Each row comes from the steps of one walk. Every step used is in the known rows, and no mark comes twice. Write the walk behind each row, first mark first.
(in the rows, 128 means zero)
Known rows
nenom/retom/tuga/sinivi: [141 146 112 155 104 118 112 150 103 112 114 102  77 154  74 168 132 115
 115 122 134]
sinivi/nenom/retom/tuga/nanu: [165 148 113 155 135  86 130 155 135 118 129 139 136 164  76 138 135 108
 180  98 149]
sinivi/tuga/nanu/nenom: [ 97 151 156 134 104  98 156 117 110 165 100 112 172  99 144 153 105 163
 195 129  87]
nenom/nanu/niket: [ 82 112 127  86 129 167 139 132 112 162 114 135 142 118 159  90 158 124
  89 136 130]
niket/sinivi/tadedam: [137 120 122  97 117 175 132 105 129  75 193 155 109 112 174  91  75 168
  55 176 114]
nanu/tuga/sinivi: [105 139 175 151  92 138 137 116  99 153  93 112 113 123 143 191 107 157
 172 158 124]
nanu/nenom/retom: [125 158 105 149 125 108 164 127 133 140 127  64 132 109 126 140  99 120
 168 119  94]
retom/tuga/nanu/nenom: [128 157 138 130 106  97 100 144  98 108 109 146 158 146  84 108 140 105
 154 142 101]
nenom/retom/tuga: [158 160 100 158 101 130 117 160 115  97 145  96 101 148  83 134 114 112
 100 131 140]
sinivi/tadedam: [120 136 118 105  78 163 141 119 119 112 154 146 113 131 158 120  79 165
  94 167 118]
nanu/tuga: [127 153 160 155  90 152 143 125 108 140 126 105 138 119 154 160  86 153
 158 167 129]
sinivi/tuga/nanu/nenom/retom: [107 163 136 164 120  89 175 134 103 164 118  83 153  96 108 162 106 145
 221  99  94]
niket/sinivi: [147 121 140 117 134 159 122 103 137  88 152 116 110 110 180 100  97 161
  59 173 123]
tuga/sinivi: [110 126 151 120 101 133 123 110 116 138  80 115  90 134 154 162 119 164
 111 154 122]
nenom/retom/tuga/nanu/niket: [136 134 124 144 152 106 105 158  90 106 130 146 102 138  51  93 179  83
 108 108 146]
niket/sinivi/tuga/nanu/nenom: [113 135 157 125 140 111 148 102 123 127 142 120 167  81 160 123 105 164
 156 137  84]
retom/nenom/nanu/niket: [104 102 123 114 130 167  95 158  89 139 101 160 122 145 129  80 165 102
  79 134 162]
retom/nenom/nanu/tuga: [120 146 146 160  81 184 108 179  61 148 115 145 150 149 116 136 113 123
 167 157 163]
nanu/nenom/retom/tuga/sinivi: [120 154 103 151 114  91 124 141 120 128 107  88 112 137  71 167 132  94
 158 106  96]
nenom/retom/tuga/sinivi/nota: [168 126  99 139  96 122  79 118 149 107 123 101  40 140  73 150 145 125
  79 111 139]
retom/nenom/nanu/tuga/sinivi: [ 99 134 162 160  83 169  98 169  54 161  82 150 125 154 106 170 134 127
 181 147 157]

Which walk is each row?
[138 119 123 121 113  98 119 116 167 134  89 136 126 167 134 174 125 130
 134 120 130] | retom/tuga/sinivi/nenom
[125 137 141 171 133  98 182 118 152 179 108  91 126 124 133 222  98 141
 243  97 135] | nanu/tuga/sinivi/nenom/retom
[108 122 112 100 100 129 123 146 143 164  93 150 157 170 126 158 145 124
 154 112 131] | retom/tuga/sinivi/nenom/nanu
[ 98 158 152 133  77 180 147 155  82 170 128 120 170 119 146 146 107 149
 177 156 130] | nenom/nanu/tuga
[141 167  90 154 112 105 131 151 128 114 141  80 136 134  82 135 112  91
 144 117 102] | nanu/nenom/retom/tuga
[ 83  97 131  87 148 173 154 114 132 153 159 125 152  74 187  98 135 153
  71 128 119] | nenom/nanu/niket/sinivi/tuga
[152  91 134 100 197 100 104 109 167  88 149 189 144 134 128  73 171  99
  89 118 140] | retom/tuga/nanu/niket/sinivi/nenom
[184 127  88 142 162 116 135 129 183  82 181 110 125 138 127 124 105 112
 106 109 139] | niket/sinivi/nenom/retom/tuga
[135 123 143 123 122 154 150 100 142 114 159  98 129  87 194 138  76 185
  76 155 116] | niket/sinivi/tuga
[121 124 141 118 138 165 166 122 152 154 166 134 193 111 188 135  96 146
 185 136 130] | niket/sinivi/nenom/nanu/tuga
[145 120 110 138 177  76 129 141 148 126 129 151 129 149  78 113 171  81
 152  79 152] | sinivi/nenom/retom/tuga/nanu/niket
[158 166 125 166 112 115 102 173  80  94 133 132 104 154  51 118 141 112
 133 130 147] | nenom/retom/tuga/nanu
[ 89  97 115  81 152 138 162 117 169 186 110 141 171 126 181 107 152 123
 136 106 133] | sinivi/nenom/nanu/niket
[150 130  90 134 109  95  94 107 162 123 116  87  75 125  71 152 144 104
 123  97  99] | nanu/nenom/retom/tuga/sinivi/nota
[134  82 153  95 208 102 135  85 171 116 133 173 141 111 177  78 158 130
 110 121 135] | tuga/nanu/niket/sinivi/nenom
[ 88  93 112  83 142 120 126 133 157 174  91 164 151 153 128 135 186  96
 125  96 132] | retom/tuga/sinivi/nenom/nanu/niket
[158 106 128 109 157 132 150  87 195 111 151 124 139 122 207 119  90 159
 105 142 128] | niket/sinivi/nenom
[140 105 145 109 171 128  76 124 110  66 153 185 114 122 104  55 175 101
  44 146 137] | retom/tuga/nanu/niket/sinivi
[151  66 110  89 161 184  55 110 145 100 148 169  80 112 146  37 177 112
   4 134 163] | retom/nenom/nanu/niket/sinivi/nota
[145  93 129 125 226  93 156 100 163 117 155 146 121 105 140  91 159 113
 135  90 143] | tuga/nanu/niket/sinivi/nenom/retom
